Every row comes from one small tree of marks. The marks that hang from a mark follow it in brackets, in alphabetical order. Every link used is in the known rows. Which tree was each row made from?
(in the rows, 128 means zero)
Known rows
F{G{C L}}: [133 104 106 162 141 130  69 113  91  73 150  99 103 149 143 155 119 114
  99 138 118 124 143  97 106]
T{G{B L M X}}: [ 91  75 166 126 115 146 156 113  75 141 145 148 163 126  88  90 122 170
  59 124 135 132 132 176 121]
P{C}: [183 150 113 193 133 143 151 148 118 137 134  92 151 166 137 111  92  86
 169 219  95 109 112  57  91]
G{L}: [177 148 143 140 127 112 112 122  93 135 136 114 152 146 136 135 103 114
 174 197 132 124 143  79  87]
F{G{L T}}: [148 160 106 134 131 116  64 105 112 132 126  84 132 132 158 173 132 133
 177 111 142 129 106 121 106]
T{G{B J X}}: [121 125  98 158 126 106 183 147  77 124 134 169  91 131  68 103 138 141
  87 118 124  93  97 158 161]
L{G{M T}}: [109 161 180 125 122 146 119 134 202 189 124 121 183 110 165 138 121 121
 181 121 150 145 127 165 103]
L{G}: [130 180 164 182 152 149 119 149 173 157 130 120 136 141 140 147  85  73
 176 193 144 124 125 100  84]
F{G{B C J X}}: [122  86  45 128 136 102 113 142  88  64 139 132  67 137  92 105 163 148
  40  44 132 119  89 139 165]
W{G{B M}}: [102 151 159 113 130 159 127 132 181 161 114 124 144 142 117 115  94 142
 152 138 129 160 148 119 140]
W{G{J X}}: [111 187 102 110 111  93 140 155 113 153 115 163 104  68 132 143 172 118
 192 157 123  81 131 139 131]
F{G{T}}: [145 175  80 154 163 126 104 127 153 139 128  87 112 152 149 185 125 119
 193 116 122 119  81 105 119]
M{G{X}}: [164 134  94 123 168 152 185 145 128 156 148 155 160 104 133 149 122 101
 173 154 126 106  81  84  78]
Q{G{L}}: [186 130 174 148 134 132  88  95 103 101 123 116 109 166 172 146 105 101
 141 221 119 132 164  65  81]
G{C M T}: [141 120 132 111 123 117 139 120 152 135 119 123 144 140 147 141 142 120
 130 113 108 128 133 122 140]
W{G{B}}: [128 175 141 141 141 139 123 135 168 135 102 119 112 155 107 141  80 103
 183 164 137 140 134  84 139]
F{G{B J M}}: [114 125  93 115 126 145  94 145 127 126 149 105 132 154 128 100 134 191
  83  63 132 147 128 150 136]
Q{G{C J M X}}: [124  68 134 101 111 114 136 127 101  89 138 158  83 110 157 108 195 127
  45 129  93 111 166 145 134]
W{G{B C M X}}: [ 77  92 136  93 124 140 150 129 157 114 112 158 118 109  98 109 135 132
  92 100 119 149 139 146 164]
F{G}: [138 165  92 172 172 145  96 144 146 125 136 103 105 168 134 170 100 101
 170 161 112 109 102  70  99]
F{G{J X}}: [123 146  58 129 134  99 105 156  88 125 151 133  95 113 124 146 173 141
 135 102 124  87  88 130 110]
W{G{B J M X}}: [ 88 135 126  68  92 114 136 149 128 151 117 164 140  87 111  90 160 176
 122  85 143 132 147 179 162]

Which tree is each row?
[ 98  88 173 144 134 165 121 130 185 116 132 128 145 150 118  85  91 117
  48 111 148 167 150 150 132]  L{G{B C M}}
[118 190 122 102 127 102 150 126 158 156  85 138 119  76 130 182 152 101
 241 143 130 101 101 129 146]  W{G{T X}}
[128  85 142 192 134 135 137 103  78  70 137 118 102 169  91 108  90 107
  52 145 119 129 154 126 143]  T{G{B C L}}
[198 136  93 114 165 157 162 118 166 145 119  99 158 143 133 132 100 138
 175  86 152 157  72 107 127]  M{G{B T}}
[165 112 117  98 146 144 156 123  86 147 154 143 183  88 148 136 137 127
 160 152 139 124 102 107  70]  M{G{L X}}
[142  87 116 112 106 116 126 135 123 103 132 132 128 150 114  73 142 161
  44  87 124 147 154 137 163]  G{B C J M}
[100 133 172 129 123 148 121 125 195 142 127 123 148 112 161 132 133  99
 122 101 136 145 145 172 126]  L{G{C M T}}
[138  81 133 135 143 146 145 126 149 110 132 125 137 176 102  91  98 139
  64 117 117 154 136 104 145]  G{B C M}
[ 89 111 158 187 147 156 174 131 129 122 155 139 113 149 124 139 111  87
  90 176  68  96 166 134 121]  T{G{C M}}
[109 173 175  78  92 132  92 100 143 172 108 115 171  79 175 152 140 146
 212 135 137 149 172 165 116]  W{G{L M T}}
[191 100 108 125 115  86 119  99 134  49  92 110  45 162 142 111 163 130
  78  80 130 139 130 121 179]  Q{G{B C J T}}
[ 85 140 163 125 123 155 122 125 174 129 123 143 121 114 144 144 117  90
 147 169  95 125 189 114 133]  W{G{C M}}
[101 197 135  80  83 108 119 129 164 178 107 129 143  72 183 139 176 154
 211 104 127 120 170 179 145]  W{G{J M T}}
[130 104 123  90 112 142  66 101 122 138 131  80 165 146 143 117 124 203
 105  44 166 179 108 162 128]  F{G{B L M T}}
[128 141 129  71 103  94 118 110 120 140  85 125 135  83 108 133 141 151
 179  93 172 146 106 156 155]  W{G{B L T X}}
[125 105 123 141  97  94 148 129  42 114 143 147 109 108  94  86 152 159
  67 112 147 105 125 179 142]  T{G{B J L X}}
[144  92 130  94 138 130 164 144 131 161 133 145 161 156  90  94 118 165
  94 109 145 144  87 121 130]  G{B M X}
[105  87 145 174 133 114 162 112  56  88 141 155 104 113 106 140 141  87
  79 172 106  84 137 137 115]  T{G{C L X}}
